Every row comes from one small tree of marks. The marks that hang from a mark follow it in brackets, in the order of their numbers. Every link used is in the known rows. Which tree was each row made from?
Known rows:
Z_922(Z_313(Z_626(Z_306(Z_431(Z_73))))): [-3.94  3.24  1.80  2.14  0.65  2.42  0.60  4.51  0.92  3.24 -1.51 -3.35
 -3.72  1.37  2.73 -0.68 -3.07]
Z_626(Z_999): [-2.46  1.79  1.63  2.56 -1.45  0.13 -1.40  1.56  1.75  2.45  0.65  0.56
  1.96  4.99  2.30  0.90 -2.03]
Z_922(Z_313(Z_626(Z_306 Z_999))): [-1.72  2.91  0.55  2.07  2.00 -1.70 -1.58  3.81  2.02  2.21 -2.29 -0.84
 -2.11  4.20  1.57 -0.84 -4.93]
Z_626(Z_306(Z_431) Z_313 Z_999(Z_747)): [-3.65  2.56  5.31  3.25 -0.48 -0.29 -2.84  0.80  0.95  6.07 -0.36  0.30
 -1.72  5.12  1.31 -1.10 -2.50]
Z_437(Z_999(Z_490 Z_626 Z_747)): [-3.50  1.71  2.32  0.51 -2.29 -2.21 -0.76  0.50  0.36  6.63 -5.03  3.52
  7.14  3.23  0.47 -0.16 -2.68]
Z_922(Z_313): [-2.13  1.46 -0.70  2.56 -1.52  0.74 -0.79  3.56  1.12  2.24 -0.03 -0.45
  1.20  2.28  2.45  0.70 -3.46]
Z_306(Z_917): [-2.44  1.26  0.16  2.51 -2.57 -0.03  0.12  0.68  0.40  3.52  2.41 -0.84
 -0.85  3.76  2.71  1.52 -2.31]
Z_306(Z_431(Z_73) Z_917): [-4.48  2.46  2.18  3.28 -2.73  3.38  1.84  0.97  0.49  4.43  3.24 -2.88
 -1.71  2.40  3.18  1.54 -1.17]
Z_73(Z_431): [-4.04  1.03 -0.23  2.58 -3.46  1.85  0.10  2.97 -0.20  2.59  0.85 -0.99
  1.24  4.45  2.97  1.95 -0.30]
Z_922(Z_313(Z_626(Z_306(Z_917)))): [-1.71  2.33 -0.96  2.02  0.91 -1.73  0.02  2.87  0.76  3.23 -0.48 -2.25
 -4.86  3.10  2.02 -0.20 -5.16]
Z_437(Z_999(Z_626)): [-2.15  2.68  1.00  0.45 -2.12 -1.46  0.67  1.59  0.34  4.30 -2.19  1.15
  2.82  4.11  1.60  1.26 -2.62]
Z_437(Z_999(Z_626(Z_313(Z_922)) Z_747)): [-2.72  4.11  1.95  1.39 -0.82 -3.45 -3.05  3.06 -0.28  5.46 -4.63  0.56
  1.86  5.13  1.28 -0.41 -5.39]
Z_922(Z_313(Z_626(Z_306 Z_999(Z_747)))): [-2.80  3.19  0.88  1.79  1.68 -1.75 -3.18  3.35  1.83  3.63 -3.47  0.40
  0.24  3.90  1.27 -1.45 -5.27]
Z_922(Z_313(Z_626(Z_306(Z_431 Z_917) Z_999(Z_490)))): [-2.42  2.08  2.43  3.09  1.89 -1.09  0.86  1.63  1.42  4.29 -1.15 -1.96
 -3.37  4.18  0.46 -1.46 -5.06]
Z_437(Z_999): [-1.22  2.47  1.70  1.87 -1.65 -0.86 -0.34  2.20  0.57  3.42  0.28  1.18
  2.39  3.93  2.51  0.92 -0.95]
Z_437(Z_999(Z_490 Z_626)): [-2.45  1.45  2.02  0.71 -1.96 -2.06  0.77  1.10  0.54  5.03 -3.72  2.22
  4.68  3.59  0.90  0.34 -2.46]
Z_999(Z_490 Z_626(Z_306(Z_431(Z_73)) Z_313) Z_747): [-6.38  1.75  5.46  2.07 -1.71  0.58 -0.59  0.37  0.45  8.36 -4.31 -0.10
  0.01  1.97  0.96 -1.46 -2.86]
Z_922(Z_313(Z_626(Z_306(Z_431(Z_73)) Z_999(Z_747)))): [-4.77  4.24  2.96  2.54  1.34  1.54 -1.47  3.71  1.85  4.62 -2.55 -1.62
 -0.58  2.46  1.77 -1.47 -4.09]
Z_313(Z_626): [-2.55  1.63 -0.47  1.11 -1.36  0.11 -0.72  2.44  0.04  1.68 -1.86 -0.94
 -0.12  3.86  3.38  0.45 -2.42]

Which tree is each row?
[-4.46 -0.05  3.93  0.25 -1.99  0.63  0.95  0.37 -0.02  6.18 -3.20  0.51
 -0.37  3.59  0.18  0.15 -1.84] -> Z_999(Z_490 Z_626(Z_306(Z_431)))
[-2.95  2.09  4.32  3.87  1.06 -3.87 -4.26  1.17  1.43  6.61 -1.28  0.24
 -1.82  5.97  0.39 -1.93 -5.48] -> Z_626(Z_306(Z_917) Z_313(Z_922) Z_999(Z_490 Z_747))
[-4.07  1.11  5.20  2.76 -0.85 -0.29 -1.05 -1.04  1.09  7.43  0.31  0.99
  0.33  4.76  0.14 -0.77 -2.19] -> Z_626(Z_306(Z_431 Z_917) Z_999(Z_490 Z_747))
[-1.96  1.97 -0.23  1.26  0.87 -0.92 -1.03  4.18  0.89  2.40 -2.64 -1.25
 -2.79  2.80  2.29 -0.59 -4.10] -> Z_922(Z_313(Z_626(Z_306)))
[-3.09  1.23  4.42  1.65  0.88 -0.26 -0.41  1.23  0.98  4.05 -2.68 -0.37
 -1.27  5.16  1.12 -1.35 -2.02] -> Z_313(Z_626(Z_306(Z_431) Z_999(Z_490)))
[-3.35  1.30  0.97  0.59 -1.86 -1.58  0.75 -0.01  0.44  5.59 -0.33 -0.49
 -3.12  4.11  1.01  1.40 -3.70] -> Z_999(Z_626(Z_306(Z_917)))
[-3.28  1.79  5.03  3.06  1.07 -3.18 -5.29  2.40  1.49  5.80 -3.31  1.21
  0.37  5.77  0.64 -2.26 -4.49] -> Z_626(Z_306 Z_313(Z_922) Z_999(Z_490 Z_747))
[-3.05  1.93  1.89  1.99  1.78 -2.39 -3.03  2.74  2.09  4.68 -5.05  1.43
  2.20  3.39  0.51 -2.36 -5.02] -> Z_922(Z_313(Z_626(Z_306 Z_999(Z_490 Z_747))))
[-2.53  1.27  1.40  2.04 -0.09 -1.30 -1.10  1.60  1.48  2.31 -3.17  0.48
  2.55  5.00  2.10 -0.77 -3.08] -> Z_313(Z_626(Z_999(Z_490)))
[-1.99  2.85  2.39  3.64  0.08 -1.74 -3.36  3.55  1.36  2.25 -0.40 -1.47
 -1.23  6.49  2.38 -0.24 -4.67] -> Z_626(Z_313(Z_922) Z_999)
[-1.99  1.86  0.08  2.80  0.98 -1.42 -1.04  3.21  2.07  1.84 -3.49 -0.09
  2.49  3.62  1.55 -1.25 -5.16] -> Z_922(Z_313(Z_626(Z_999(Z_490))))
[-2.62  1.79  3.49  3.49 -1.12 -0.33  0.13  0.38 -0.11  5.67  2.59 -2.43
 -6.98  4.30  2.07  0.00 -2.29] -> Z_626(Z_306(Z_431 Z_917) Z_313)
[-2.99  2.10  4.24  1.28 -0.55 -4.28 -1.85  0.45  0.51  8.20 -5.30  2.98
  2.22  3.61  0.14 -1.71 -3.51] -> Z_437(Z_999(Z_490 Z_626(Z_306 Z_313) Z_747))
[-2.56  1.90  5.32  1.65 -0.46 -2.31  1.02  0.63 -0.01  7.16 -3.55  0.73
 -1.42  4.15  0.26 -1.19 -2.56] -> Z_437(Z_999(Z_490 Z_626(Z_306(Z_431) Z_313)))
[-2.94  2.52  1.98  1.17  0.50  0.02 -0.48  2.85 -0.88  3.55 -0.27 -3.77
 -7.00  5.66  1.97 -0.03 -3.68] -> Z_313(Z_626(Z_306(Z_431 Z_917)) Z_922)
